Each row was made from one small tree. Brackets hold a mark, then the marks that hang from it, in the order of their numbers. Every link used is in the known rows. Write each row's tree.
In the rows, zero is written as 128.
Known rows:
(J988 (J178 (J200 J872) J380)): [120 133 155 139 115 165 114 150 110 132 156 134 124 188 142 128 164  80
  99 161  67 114 106 134 101 140 101]
(J200 (J126 (J988 J643)) (J178 J380) J872): [205 136 204 119 142 191 141 177  58 115 149 135 109 201 110 125 126  85
 114 147 110 143 110 107  62 130 157]
(J379 (J991 (J126 J200 J988))): [109  95 136 110 154 181 148 139 137  98 105 170 150 131 114 125 129 136
 113 137 161 111 185 119  95 198 140]
(J991 (J126 (J200 J872) (J988 (J178 J380) J643))): [120 155 155 142 178 216 126 202  92  67 133 147 133 188 145 133 150  89
  57 135 116  92 145 112  82 160 145]
(J200 J126 (J178 J380)): [180 116 219 135 114 169 109 156 101 165 138 133 121 153  94 135 118  95
 132 141 100 152 120 140  71 149 110]
(J403 (J872 J200)): [120 130 162 113 107 129 118 137 118 100 112  98 157 113 141 120 147 148
 128 148 135 133 125 122  75 148 122]
(J991 (J126 (J988 (J178 (J200 J872) J380) J643))): [ 99 173 164 130 148 218 129 177  96  96 145 142 116 206 135 132 141  77
  51 159  82 113 108  94 105 164 134]
(J991 (J126 (J200 (J178 J380) J872) J988)): [162 141 160 135 142 183 131 193  84  82 153 174 130 188 137 102 153  91
  81 151 121 108 171 124  72 164 123]
(J200 (J126 (J988 J178 J643)) J872): [182 151 142 109 167 211 122 160  86  80 128 118 120 180 106 144 129 104
 117 135 124 117  74 111  94 114 182]
(J991 (J126 (J200 J872) (J988 J178))): [142 155  99 126 166 202 114 177 111  47 131 158 140 168 133 120 154 111
  82 140 133  82 136 129 105 147 148]
(J807 (J598 (J379 (J991 (J126 (J200 J178 J872)))))): [172 124 144 138 112 196 129 163 102 100 206 193 144 143  90 109 175 107
 144 156 146 108 137 156 128 167  96]
(J872 J200): [113 122 140 133 121 145 107 140 120 109 107 118 142  94 119 121 144 148
 108 139 125 130 141 131  93 136 113]
(J598 (J379 (J991 (J126 (J200 J178))))): [128 103 154 167 125 194 126 143 118 115 153 163 145 103  91 142 137 119
 124 151 148 142 152 161 114 191  86]
(J807 J598): [135 132 146 104 110 132 119 139 137 142 162 155 132 134 125 107 140 131
 149 128 131  99 126 125 151 126 124]
(J991 J126): [119 165 125 131 137 157 121 142 134 117 124 138 124 133 107 132 122 120
  96 124 127 130 124 122 132 150 128]
(J380 (J178 (J200 J872))): [135 140  84 132 108 151 148 124 104 104 122 118 126 158 109 109 160 106
 115 160 106  97  99 135  83 117 125]
(J807 (J598 (J379 (J991 (J126 J200 J988))))): [113  87 124 119 146 187 137 146 136 127 163 220 142 117 102 115 132 135
 148 141 171  86 171 123 133 205 112]
(J807 (J598 (J379 J991))): [118  93 139 119 112 142 141 117 130 167 188 184 129 116 105 130 136 134
 185 143 143 118 121 140 159 160 102]
(J178 J200): [116 112 132 131 110 138 122 114 140 143 117 128 134 127 122 119 134 115
 117 146 111 126 131 118 124 147 105]
(J126 (J200 (J178 J380)) J988): [135  91 192 141 129 156 128 171 104 122 138 160 139 151 155 110 133 113
 115 152 126 109 188 131  78 165 107]
(J26 (J598 J379) (J991 J126)): [114 136 109 136 134 176 121 160 117 151 165 190 145 113  86 154 125 120
 138 144 124 142 107 120 191 208  79]
(J872 (J200 (J126 J988) (J178 J380))): [161 105 220 123 120 192 103 171  87 133 115 146 128 135  98 118 122 126
 114 161 108 142 142 124  35 167 115]
(J26 J598): [136 128 157 110 128 140 112 133 137 137 160 141 133 133 132 122 145 130
 131 133 131 136 126 123 159 140 117]
(J991 (J126 (J988 (J178 J200 J380) J643))): [ 60 157 192 136 143 220 118 167 121 124 126 139 122 171 131 142 117  92
  53 154  86 118 121  95 112 185 120]

Write each row's tree:
[114 120 199 124 140 215 149 161 108  74 123 135 153 135 111 130 128 129
  95 149 156 134 169 121  98 182 143]	(J379 (J991 (J126 (J200 J178) (J988 J643))))
[213 128 181 113 132 173 132 167  71 125 156 159 108 201 109 113 130  90
 132 154 107 135 117 121  61 137 143]	(J200 (J126 J988) (J178 J380) J872)
[152 100 160 113 143 189 126 124 120 135  89 124 128 138  93 129 103 107
 115 140 130 130 120  85  87 159 150]	(J178 (J200 (J126 (J988 J643))))
[175 129 146 134 143 176 142 172  75  50 143 124 141 162 147 107 155 113
 105 146 147 110 153 118  94 116 152]	(J126 (J200 J178 J872) (J988 J643))
[ 90 150 116 123 148 216 111 176 112 124 174 203 141 136 105 163 117 127
 132 163 116 122  87 120 201 214  97]	(J26 (J598 J379) (J991 (J126 (J988 J178))))
[128 114 186 135 115 194 128 147 127  97 129 138 160 122  99 129 146 124
 109 148 139 138 164 153  98 179 110]	(J379 (J991 (J126 (J200 J178))))
[121 126 241 108 142 210 106 178  93 111 103  98 148 154 126 151 122 121
 109 153 113 129 100 105  27 174 146]	(J403 (J872 (J200 (J126 (J988 (J178 J380) J643)))))
[137  97 200 158 116 150 116 167 111 134 140 137 146 136 143 118 146 105
 113 143 114 122 177 149  79 155  89]	(J126 (J200 (J178 J380)))
[111 185 129 122 148 222 125 160 105  64 135 128 123 186 124 129 141  95
  60 157 103 111  89  96 129 145 150]	(J991 (J126 (J988 (J178 (J200 J872)) J643)))
[180 129 159 112 157 189 119 167  90 125 143 157 112 203 117 137 132  91
 126 145  98 112  97 124  70 140 151]	(J200 (J126 (J988 (J178 J380))) J872)
[190 125 135 144 118 152 121 159  94  73 150 128 148 149 135 105 172 107
 121 146 132 113 147 150  95 115 119]	(J126 (J200 J178 J872))
[161 118 182 141 143 171 146 187  67  83 150 139 134 182 160 109 154  94
  95 149 126 112 169 116  70 135 135]	(J126 (J200 (J178 J380) J872) (J988 J643))
[146 103 153 132 130 160 124 155 111  90 129 146 147 130 145 106 134 131
 125 150 147 108 172 133 102 146 124]	(J126 (J200 J178) J988)
[116 125 215 147  96 159 105 169  96 129 140 124 135 121 128 118 149 127
  99 159  95 145 148 145  72 148  86]	(J872 (J200 (J178 J380)))
[158 108 102 130 137 179 137 150 119 113 182 202 143 136  94 115 171 110
 146 137 156  92 148 141 125 173 107]	(J807 (J598 (J379 (J991 (J126 (J200 J872))))))
[126 119 158 140 168 186 133 187  86  79 139 135 136 184 168 130 155  96
  90 139 117  88 148 119  79 139 144]	(J126 (J200 J872) (J988 (J178 J380) J643))
[ 81 135 160 127 134 195 120 138 123 103 121 114 134 148 141 137 122 118
  92 157 108 113 106 104 135 147 136]	(J126 (J988 (J178 J200) J643))
[168 112 245 103 106 177 112 170  85 125 119 126 144 153 119 118 124 122
 135 170 117 146 126 116  17 179 124]	(J403 (J872 (J200 (J126 J988) (J178 J380))))
[177 104 167 115 149 183 140 150  87 141 114 140 115 192 107 121 128  74
 104 147 105 125 124  82  54 155 147]	(J178 (J200 (J126 (J988 J643)) J872) J380)
[ 97  94 165 140 156 172 114 171 122 119 128 157 142 152 163 131 135 114
 108 141 117  86 168 134  86 168 116]	(J126 J200 (J988 (J178 J380)))
[102 127 141  97 142 174 157 129 130 113 124 163 125 149 108 132 114 138
 118 143 143 133 143 111 121 180 152]	(J379 (J991 (J126 J988)))
[ 73 123 148 111 116 222 118 133 143 142 185 206 128 142  97 132 130 121
 133 176 118  99 104 123 168 207  98]	(J807 (J598 (J379 (J991 (J126 (J988 (J178 J200)))))))
[136 138 205 100 141 214 103 161 100  79  93  84 156 134 116 148 123 139
 117 151 134 128  84 107  52 155 162]	(J403 (J872 (J200 (J126 (J988 J178 J643)))))
[179 122 194 131 106 192  85 151 102 114 108 110 144 100  75 125 136 134
 121 152 119 153 114 144  61 140 113]	(J872 (J200 J126 J178))
[152 136 169 119 142 214 159 169  83  48 142 137 147 168 115 119 154 114
  92 154 152 128 156 118  88 160 157]	(J379 (J991 (J126 (J200 J178 J872) (J988 J643))))
[108 115 140 110 151 185 139 128 129 139 183 202 119 135 103 138 123 135
 136 151 153 146 129 114 169 204 116]	(J26 (J598 (J379 (J991 (J126 J988)))))
[183 129 136 123 124 197  96 131 116 116 126 120 133 168  88 134 152  87
 122 153  91 119  73 134  92 131 126]	(J988 (J178 (J200 J126 J872)))
